Every row comes from one small tree of marks. The marks that hang from a mark follow it in brackets, in the order of their numbers. Every link used is in the known rows. Which tree was each row made from?
Known rows
q_979[q_728[q_490[q_823]]]: [ -9.6  20.6  -5.9 -28.2  25.5 -28.6 -22.8  -0.4 -10.4  15.4 -29.0   6.6
  -8.5  -7.9   1.1 -17.8  -5.2   4.5   5.0  -7.9   9.7 -30.6  23.3  18.7
  -5.2 -15.0]
q_839[q_490[q_455 q_823[q_600 q_979[q_728]]]]: [  2.3  27.7 -15.3 -12.5  -2.0  -9.7   9.5  22.5  -7.7 -22.3 -46.7   5.3
  -8.4   6.6  11.6 -52.7   4.2 -13.2  17.5   1.0  15.3 -46.1 -10.2  24.2
 -15.3   9.6]
q_490[q_455[q_686] q_823[q_979]]: [  4.7  13.1  -6.0 -15.6  -0.6 -22.5   6.6  18.0  20.2 -24.5 -37.9   2.7
   3.9   7.1  -8.3 -44.9   3.4  -8.5  15.6  -4.6  13.9 -22.1 -13.3  -1.5
  -8.1   1.9]
q_839[q_490[q_455 q_823[q_600 q_686 q_979]]]: [ 12.8  26.9 -10.8  -5.0   2.3  -1.9  11.5  30.6  -1.2 -13.5 -44.2  -0.1
  -5.5  13.7  -7.1 -49.6   3.3  -3.5  31.0  10.2  -2.3 -38.5  -8.7  10.6
 -10.4   6.8]
q_728[q_490[q_455[q_686] q_823[q_600]] q_979]: [  0.8   9.7 -31.4   8.7  16.7 -16.9   2.2  15.2   0.8 -16.2 -55.7 -13.8
   4.3 -22.7  -8.9 -46.2   1.1   1.3  23.5  -2.9  12.9 -44.0 -12.5  -0.4
  -2.5  19.7]
q_823[q_490[q_455] q_600 q_686 q_979[q_728]]: [ -3.9  26.1  16.2 -18.2   1.7  -9.5  17.5  -9.6   3.7   7.8 -25.5   2.3
   1.9  -1.5  -1.5 -11.8  -1.4 -14.2   4.4  -7.5  -8.1 -23.6  -6.9  18.0
  -1.4   8.8]
q_839[q_490]: [  8.2  13.3   9.7  -3.7   5.2  -8.5  -3.9   7.8 -13.3   6.7 -17.8 -16.3
  -8.7  11.3   9.7 -20.5 -14.9  -6.1  22.4   9.8   8.6 -15.4  -4.4  -1.1
 -12.1   6.4]
q_823[q_686 q_979]: [ 16.9  22.1  14.1 -13.8  -3.1  -7.2   6.6   0.0   6.3   9.0 -12.0   4.0
  -3.8  14.4 -17.4  -8.9   3.5 -10.2   8.2  -7.1  -4.7  -2.9   3.7   9.3
  -1.9  -7.3]
q_299[q_490 q_686]: [ 18.3  17.2  15.2 -28.9   4.2 -12.6  -2.5   3.7   3.7  -5.1  -3.4  -3.2
   9.4   1.4  14.7  -2.8 -13.9   2.6  12.2  23.4   7.2  -8.0  -2.5  -5.7
  -5.0  -0.8]
q_216[q_490[q_455]]: [ 11.8  10.1  12.8 -21.4  -7.2   8.3  -1.7  -7.8   9.4 -15.1 -14.2 -21.0
   6.3  14.3  14.2 -14.7 -16.5  -7.2  24.7   4.2   7.7 -22.9 -20.6 -16.3
   0.4  17.9]
q_823[q_490 q_600 q_686 q_979]: [  1.5  28.2  19.2  -9.7   5.3 -12.4   9.9  -1.4  -1.3  19.5 -16.8  -0.8
   1.6   6.8  -6.3  -3.0  -1.9 -13.6   2.3  -2.5 -16.9  -4.5   0.6  13.3
   1.3   4.8]
q_490[q_455 q_823[q_600 q_686 q_979]]: [  8.3  25.6  -9.5  -8.7   3.7  -2.1  11.0  21.9  10.5 -12.0 -41.3   6.8
   1.8   8.9 -19.7 -35.5   9.7  -6.7  14.1  -2.6  -8.0 -31.6  -1.4  14.8
  -1.1  -4.0]
q_728[q_490[q_823[q_600 q_686[q_455]]] q_979]: [  7.1  18.7 -15.3   3.8  17.9 -12.7  -3.7  24.7  -1.0   2.2 -36.7   0.6
  -4.2 -23.7 -16.3 -22.8   0.4  17.2  11.1   7.1   1.4 -34.6   6.8  23.0
   3.6   0.7]
q_299[q_490[q_455 q_823[q_600 q_979]] q_686]: [ 15.4  27.4  -4.8 -29.1  -1.4 -10.4   9.2  26.4  13.3 -34.8 -32.7  10.2
  14.7   4.6  12.3 -35.3  -1.4  -1.9  13.8  18.3   7.9 -32.3 -12.9   2.4
  -5.8   6.6]
q_600[q_823[q_686 q_979]]: [ 20.0  34.0  10.2  -7.4  -9.0  -4.1  22.2  -4.5  -2.6  14.7 -26.0  12.7
   5.1  10.7 -15.7 -21.4  -1.0 -25.6  14.5 -10.3 -19.7  -3.9   5.5  10.1
   2.4  -2.5]
q_728[q_490[q_455 q_823[q_600 q_979]]]: [ -0.1  14.4 -10.4 -14.3  10.8 -19.3   1.1   5.8   3.1  -9.7 -49.0   0.1
   2.8   0.8  -0.5 -38.2  -1.1  -5.8  19.3  -7.6   5.8 -43.3   0.4  -0.1
  -7.6   8.4]
q_490[q_455[q_686] q_823[q_600 q_979[q_728]]]: [ -2.1  20.3 -22.3 -13.3  -1.0 -20.1  19.7  16.8   4.5 -26.1 -50.2   9.0
   4.9  -6.4   1.3 -49.9   7.9 -19.3  11.6 -11.2  16.8 -38.8 -11.2  24.6
  -4.6   3.9]
q_216[q_490[q_455 q_823[q_686 q_979[q_728]]]]: [ 12.8  34.9  -0.5 -39.4  -7.4  -0.4   1.7   8.4  13.4 -16.4 -24.0  10.4
   3.8  17.8   0.4 -27.9   5.8  -0.7  14.8   0.9   1.2 -28.0  -7.3  13.3
  -0.2  -0.5]
q_728[q_490[q_455[q_686]] q_979]: [ 10.3   0.4  -8.1   3.3   7.5 -19.7   4.3  -9.9   7.6  -9.5 -34.9 -24.4
   2.0 -17.3  -5.5 -28.3  -6.6   0.4  24.3  -5.5  17.4 -28.2 -17.3 -17.8
  -5.3  25.5]
q_490[q_455]: [  3.6   2.6  11.1  -9.6   4.3  -2.3  -0.4  -3.5   8.4  -6.2 -19.2 -12.9
  -3.8   5.1  -5.1 -18.5  -9.9  -7.9  15.2  -3.9   7.9 -19.8 -11.1  -9.2
  -2.7   3.2]
q_600[q_823[q_686 q_979[q_728[q_490]]]]: [ 13.4  36.0   5.8 -20.4   3.6 -22.1  17.6 -22.8 -13.1  29.1 -34.2  14.8
   4.1  -6.1  -3.2 -19.2  -4.7 -20.8  19.0 -13.2 -13.1 -19.3  18.2  16.9
   0.8  -1.2]
q_299[q_490[q_823[q_600 q_686[q_455] q_979]]]: [ 20.3  31.2   6.0 -21.3  -0.9 -11.1   9.2  26.6   7.6 -14.9 -20.4  11.5
  10.5   5.4  12.9 -20.4  -5.3   7.0   7.8  16.9  -8.2 -24.5   2.8  20.3
  -3.6  -3.0]
q_609[q_979[q_728[q_490[q_455 q_823[q_600]]]]]: [-21.2  21.0 -17.8  -8.1  11.4 -11.9 -16.6   2.6 -15.6  -4.1 -55.8   0.5
   3.5 -19.3  16.9 -31.2  -7.1 -12.1   8.4  -0.4  11.3 -59.7   8.7  14.5
  -1.6   9.0]
q_728[q_490[q_455] q_979]: [  7.3   5.7   1.1  -1.3   7.3  -9.1  -4.8  -9.2   6.3  -3.9 -27.0 -20.6
  -2.5  -9.5  -7.4 -16.5  -5.2   4.5  15.2  -8.9  10.6 -28.5 -11.1 -12.6
  -5.5  20.7]
q_728[q_979]: [  8.9  18.0   1.2   6.4  -2.2  -0.3  -4.1   5.2  -1.7  -2.1 -12.4 -11.1
  -8.5  -0.7 -14.8  -7.8   3.5  -4.1  -6.0  -7.6   6.1  -6.2  -8.9   9.5
  -3.7   7.3]

Write each row's tree
[ 14.5  28.3   5.8 -21.4   1.9 -16.4  22.9 -24.8  -0.4  15.5 -41.4   9.7
   6.7  -6.1  -3.3 -28.7  -7.8 -20.2  28.0 -12.1 -12.4 -32.4   7.2   1.8
  -0.5   7.9] => q_600[q_823[q_686 q_979[q_728[q_490[q_455]]]]]
[ 13.7  25.5  -0.7  -4.7  -1.5 -12.7  11.0  39.1  -2.5 -10.2 -35.7   8.6
  -7.2   5.8   1.2 -39.1  -2.0   0.4  23.6  19.1   3.5 -30.1  -1.6  26.9
  -9.4  -1.0] => q_839[q_490[q_823[q_600 q_686[q_455] q_979]]]
[  4.6  23.9  -0.7 -10.6  -8.2  -8.6  16.2  -3.3 -13.0  -2.2 -27.2   6.1
  -2.8   1.0   5.8 -18.4   4.2 -26.8  -1.2 -17.5  10.1 -21.4  -0.2  32.0
  -2.8   1.1] => q_823[q_600 q_979[q_728]]
[  2.0  14.1 -16.2  -4.6  -0.6 -16.1  17.0  20.7   9.6 -28.3 -49.3   0.6
   7.1   1.4  -3.6 -49.7   4.8 -16.7  18.3  -4.8  10.8 -32.3 -14.8   8.2
  -4.9   7.5] => q_490[q_455[q_686] q_823[q_600 q_979]]
[ -0.7  11.2  34.8 -17.1  12.9 -19.6  -4.9   0.9  11.8  17.8  -3.0  -4.3
  -3.0  -4.8  -3.0   9.2 -19.2   9.1   5.3  13.8  -7.5  -2.3   0.3   5.2
   2.8  -2.6] => q_823[q_490 q_686[q_455]]
[-11.7  23.6   2.7 -20.1  11.2 -25.5 -23.3   9.3  -3.9  11.6 -34.8  14.5
  -1.3 -20.5   8.6 -12.2 -10.2   8.2   3.4  12.2   6.7 -41.2  21.1  24.1
  -0.3  -9.6] => q_609[q_979[q_728[q_490[q_823[q_686[q_455]]]]]]
[ 18.7  11.2  15.0 -29.5   2.2  -7.4   0.7   2.7  14.1 -17.8 -10.1  -7.5
  11.5   0.6  15.0 -12.9 -18.0   4.3  20.4  24.2   8.7 -20.8 -15.5 -18.7
  -4.9   8.7] => q_299[q_490[q_455] q_686]
[  7.7  25.6  -9.2 -35.6 -12.3 -15.5   7.6   8.4  14.3 -31.4 -32.5   3.0
   9.7   9.5  17.5 -42.0   0.3 -11.8  19.6  -1.5  20.3 -28.7 -19.0   7.1
  -3.6  11.4] => q_216[q_490[q_455[q_686] q_823[q_979[q_728]]]]
[  7.0  16.4  -2.3 -18.2  -3.9 -30.5  28.6 -24.9  -1.4  -0.2 -51.2   3.3
  12.3 -14.9  11.3 -43.1 -13.1 -31.5  32.0 -15.2   7.0 -34.2  -6.5  -4.6
  -3.6  20.6] => q_600[q_823[q_979[q_728[q_490[q_455[q_686]]]]]]
[  8.3  31.2  -8.6  -9.1   5.0  -5.9   5.7  24.6  -1.4   1.5 -32.4  11.6
  -1.7   9.0 -19.7 -27.1  12.6  -7.0   6.5  -4.5  -9.4 -19.2   9.6  26.7
  -0.1 -13.5] => q_490[q_823[q_600 q_686 q_979]]
[ 11.1   5.0   4.7 -17.9  -7.8  -1.8   8.1  -6.0  10.6 -22.0 -23.6 -25.1
  11.5   6.9  16.7 -25.5 -17.9 -11.1  34.4   7.1  13.9 -21.1 -27.4 -21.4
   2.2  22.6] => q_216[q_490[q_455[q_686]]]
[ 11.8  23.2   9.7 -26.1   3.4  -2.7 -10.3  23.4  11.4  -8.6 -14.1   3.6
   3.5   7.7   3.1 -13.8 -11.0  14.4  19.5  19.6  -0.3 -18.0   0.1  10.0
   5.5  -6.7] => q_216[q_490[q_823[q_686[q_455]]]]
[  9.4  25.1  -1.7 -16.3   6.9 -16.5  13.6 -15.1 -13.3  19.1 -31.2   4.8
  -0.8  -9.3  -1.5 -14.0   0.4 -12.7  15.8 -12.9  -3.4 -30.3  17.0  24.0
   0.2  -0.6] => q_823[q_600 q_686 q_979[q_728[q_490]]]
[ 10.5  19.2   2.6 -36.0  12.4 -13.6 -10.2  23.3  17.7 -22.9 -18.5   4.1
  10.4   1.3   8.7 -25.3  -9.0  12.9  15.3  26.9   8.4 -26.1  -9.1  -9.6
  -7.9  -2.6] => q_299[q_490[q_455 q_823] q_686]
[ -0.3  26.1  23.1  -9.1  12.8  -5.1   9.7 -11.2   2.3  24.6 -25.7  -6.0
   9.3   0.4 -10.5 -13.0 -16.7 -13.0  19.4   2.8 -26.2 -10.3  -4.9 -10.2
   6.4  10.2] => q_600[q_823[q_490[q_455] q_686]]
[ 14.3  26.4  14.1 -22.6  -1.6 -27.3  21.8 -16.0  -3.2  17.1 -31.3  18.4
   4.1 -15.4   3.8 -19.2 -13.5 -14.4  19.9  -5.6  -5.1 -24.4  14.1  18.7
   3.0   0.8] => q_600[q_823[q_686[q_455] q_979[q_728[q_490]]]]
[  4.3  22.1 -12.5 -19.2  -3.0 -25.7  10.2  21.3   2.9 -23.4 -42.2   2.8
  -5.2   5.1  11.8 -56.3  -0.2  -9.7  25.3   4.3  22.5 -35.0 -15.4  10.5
 -18.9   9.1] => q_839[q_490[q_455[q_686] q_823[q_979[q_728]]]]
[ -1.6  25.2  24.1 -19.0  -0.8 -21.7  16.6  -0.7   0.6   8.8 -16.4  10.3
  -0.2 -10.2   6.7  -3.4  -7.2  -8.7  -1.9   0.1  -1.8 -14.7   0.1  33.7
   2.4   3.3] => q_823[q_490 q_600 q_686[q_455] q_979[q_728]]
[ -3.7  27.0  14.4 -19.8  -4.3 -29.7  25.6 -17.7   4.1   0.3 -37.8   4.0
  13.7  -7.2  11.8 -33.3 -10.7 -33.1  12.1 -11.6  -1.2 -13.3 -17.7   2.7
  -2.2  23.0] => q_600[q_823[q_490[q_455[q_686]] q_979[q_728]]]
[ 10.0  22.8  -0.8  -8.1   1.0 -12.9  10.1  30.9   8.1  -8.8 -30.0  16.3
  -0.8   0.8 -11.2 -25.3   3.7  -0.8   6.4   4.3  -1.8 -24.3   3.7  31.1
   1.5 -11.9] => q_490[q_823[q_600 q_686[q_455] q_979]]
[  1.4  20.5   0.8 -24.0  13.1 -30.8 -15.2   3.2   3.4   5.1 -30.1   7.6
  -4.4   7.4  -3.1 -22.5  -0.3  -0.1   6.8 -10.0   7.1 -23.1  13.6   4.9
 -10.8  -5.3] => q_728[q_490[q_823[q_979]]]
[  6.0  20.2  -9.5 -14.0  15.5 -13.9   4.0   8.5   7.7   0.8 -48.0   4.6
   2.0   1.1 -13.6 -35.8   2.5   1.7  26.3  -2.5  -5.6 -41.9   7.8   2.6
  -2.4  -0.3] => q_728[q_490[q_455 q_823[q_600 q_686 q_979]]]
[  6.4  31.5  27.0 -14.8  -0.1 -10.9  19.0 -12.2  10.5  15.6 -26.7   3.5
   9.7   9.4  -9.4 -17.8 -10.7 -19.3  14.8  -4.9 -24.8  -6.2  -9.2  -7.2
   0.6  14.3] => q_600[q_823[q_490[q_455] q_686 q_979]]
[  3.3  17.6   0.0 -27.7   2.9   3.5 -13.3  11.6  10.1 -19.6 -23.5 -10.7
   4.4  16.7   8.6 -26.6  -8.3   3.1  21.5   7.7   6.9 -28.1 -13.9  -7.9
  -0.5   7.4] => q_216[q_490[q_455 q_823]]
[ -0.6   9.5 -18.3 -10.9  10.4 -29.7  10.3   6.3   7.6 -16.0 -58.1  -3.8
   7.9  -6.0   3.1 -49.9  -2.3 -10.4  30.7  -5.0  11.9 -42.9  -4.6  -2.5
  -6.9  12.7] => q_728[q_490[q_455[q_686] q_823[q_600 q_979]]]
[ 12.3  29.0   5.3 -24.0  -1.7 -22.1   3.6  30.0   2.1  -4.8 -24.0  18.9
 -13.7   3.3   3.6 -32.4  -1.2   7.5  13.4  13.4  11.6 -25.4   3.9  33.6
 -12.6  -9.9] => q_839[q_490[q_823[q_686[q_455] q_979[q_728]]]]
[ 15.4  30.9  -7.5 -19.5  -6.9  10.5   8.9  16.9   9.7 -21.6 -35.6  -0.1
  11.1  18.2  -0.6 -35.8   3.1  -5.9  25.2   4.5  -6.8 -33.5 -13.1   6.9
   3.2   8.9] => q_216[q_490[q_455 q_823[q_600 q_686 q_979]]]
[  4.5  38.6 -12.2 -17.0   3.4  -9.2   8.7  18.5  -8.1   5.2 -33.5  20.6
  -4.4   1.3 -12.8 -26.5  14.5  -9.6   0.0  -9.5  -5.5 -25.4  14.7  43.6
   0.4 -17.5] => q_490[q_823[q_600 q_686 q_979[q_728]]]
[  5.9  38.2  26.6 -12.9   0.8 -16.3  13.2  -9.0  -1.8  27.9 -20.6   8.8
   6.6   9.1  -9.8  -8.0  -7.0 -19.9   6.5  -5.8 -26.3   4.7   1.7   4.9
   2.2   6.0] => q_600[q_823[q_490 q_686 q_979]]
[  9.1  17.9   0.5 -24.1  15.6 -20.5  -6.8   4.9  16.2   2.1 -35.4   5.8
  -0.6   6.7 -17.2 -29.1   0.6   8.9  22.0  -3.0  -3.0 -32.9   8.9  -5.6
  -6.0  -4.6] => q_728[q_490[q_455 q_823[q_686 q_979]]]
[ -1.7  -1.3  -1.2 -19.6  14.0 -28.3   5.9 -20.9   2.3   1.8 -35.4 -12.3
   2.6 -18.6   9.3 -27.7 -15.7  -7.0  29.8  -5.9  19.6 -36.3  -2.7  -7.0
  -3.8  10.3] => q_979[q_728[q_490[q_455[q_686]]]]
[  3.5   6.9  -8.1 -13.4   0.6 -27.0  24.6 -18.9  -2.7 -10.5 -50.1  -7.3
   6.6 -17.3  14.4 -37.3  -7.3 -22.2  27.9 -12.9  19.0 -43.9  -8.2   4.4
  -4.5  20.2] => q_823[q_600 q_979[q_728[q_490[q_455[q_686]]]]]
[ 16.5  35.6   3.1 -30.0  -4.4  -1.9  -6.6  16.4   8.8  -5.1 -16.5   6.2
   4.0  25.7  -4.2 -19.0   3.7   0.9  13.7   4.3  -5.2 -10.8   0.7   9.9
   0.2  -5.0] => q_216[q_490[q_823[q_686 q_979]]]
[ 14.7  19.9  18.7 -22.7  -9.0 -16.0  15.4   0.4  10.5  -0.9 -10.9  16.9
  -5.5  -3.5  -4.2  -8.9  -1.3  -5.7   2.9  -2.5   8.5 -13.5   2.7  29.6
  -0.9  -9.0] => q_823[q_686[q_455] q_979[q_728]]
[  9.7   2.2   1.9  -1.2   1.0 -12.8  11.0   5.5   1.1 -12.8 -33.3 -25.3
  -1.8   2.5  11.4 -41.2 -17.7  -8.8  43.1  13.0  16.8 -26.3 -22.4 -18.4
 -11.8  19.9] => q_839[q_490[q_455[q_686]]]
[ 11.0  17.5   5.8 -11.3  12.5 -13.6  -7.6  36.2   1.9  -0.2 -22.6   2.2
 -11.3   3.6  -3.0 -27.8  -9.5  16.6  24.6  25.9   3.7 -23.0   3.7  15.1
  -8.1  -9.7] => q_839[q_490[q_823[q_686[q_455]]]]
[ -0.7  23.3  31.6 -10.9  10.4 -18.8   8.9  -2.8   1.2  25.0 -16.1   3.9
   6.5  -7.6  -1.7  -3.4 -23.2  -6.8  11.5  10.0 -20.1  -1.4   1.2   6.1
   7.8   3.7] => q_600[q_823[q_490 q_686[q_455]]]
[ -0.8  22.2 -10.4 -13.0  12.9 -23.3  -4.6   8.3  -7.5   2.4 -42.5   4.9
  -0.3   1.5   0.2 -29.1   0.4  -7.9  10.2 -10.0   4.6 -33.0  12.3  14.5
  -6.8  -1.5] => q_728[q_490[q_823[q_600 q_979]]]
[  6.9  29.1  34.3 -16.1  -4.2 -23.1  18.2  -2.7   7.0  16.5 -18.3  12.2
   7.4  -1.7  -1.6  -7.5 -15.2 -13.8   7.1   4.0 -18.4   1.0  -3.4   9.8
   2.8   8.8] => q_600[q_823[q_490 q_686[q_455] q_979]]
[  9.5  17.2  -3.9  -5.4  17.3 -20.3 -14.4  20.3   9.4   4.3 -25.9   4.0
  -6.7 -16.7 -18.1 -15.8  -0.1  26.1   8.8   6.3   3.0 -24.5   9.2  14.8
   0.6  -4.3] => q_728[q_490[q_823[q_686[q_455]]] q_979]
[ 11.9  21.4   8.7 -11.9 -10.2 -10.2  25.3   6.1  -0.2  -4.5 -23.2  13.1
  -2.0  -8.4  -0.6 -14.7  -0.2 -12.5   5.6  -2.7   5.3 -23.2   0.7  39.3
   2.9  -4.6] => q_823[q_600 q_686[q_455] q_979[q_728]]
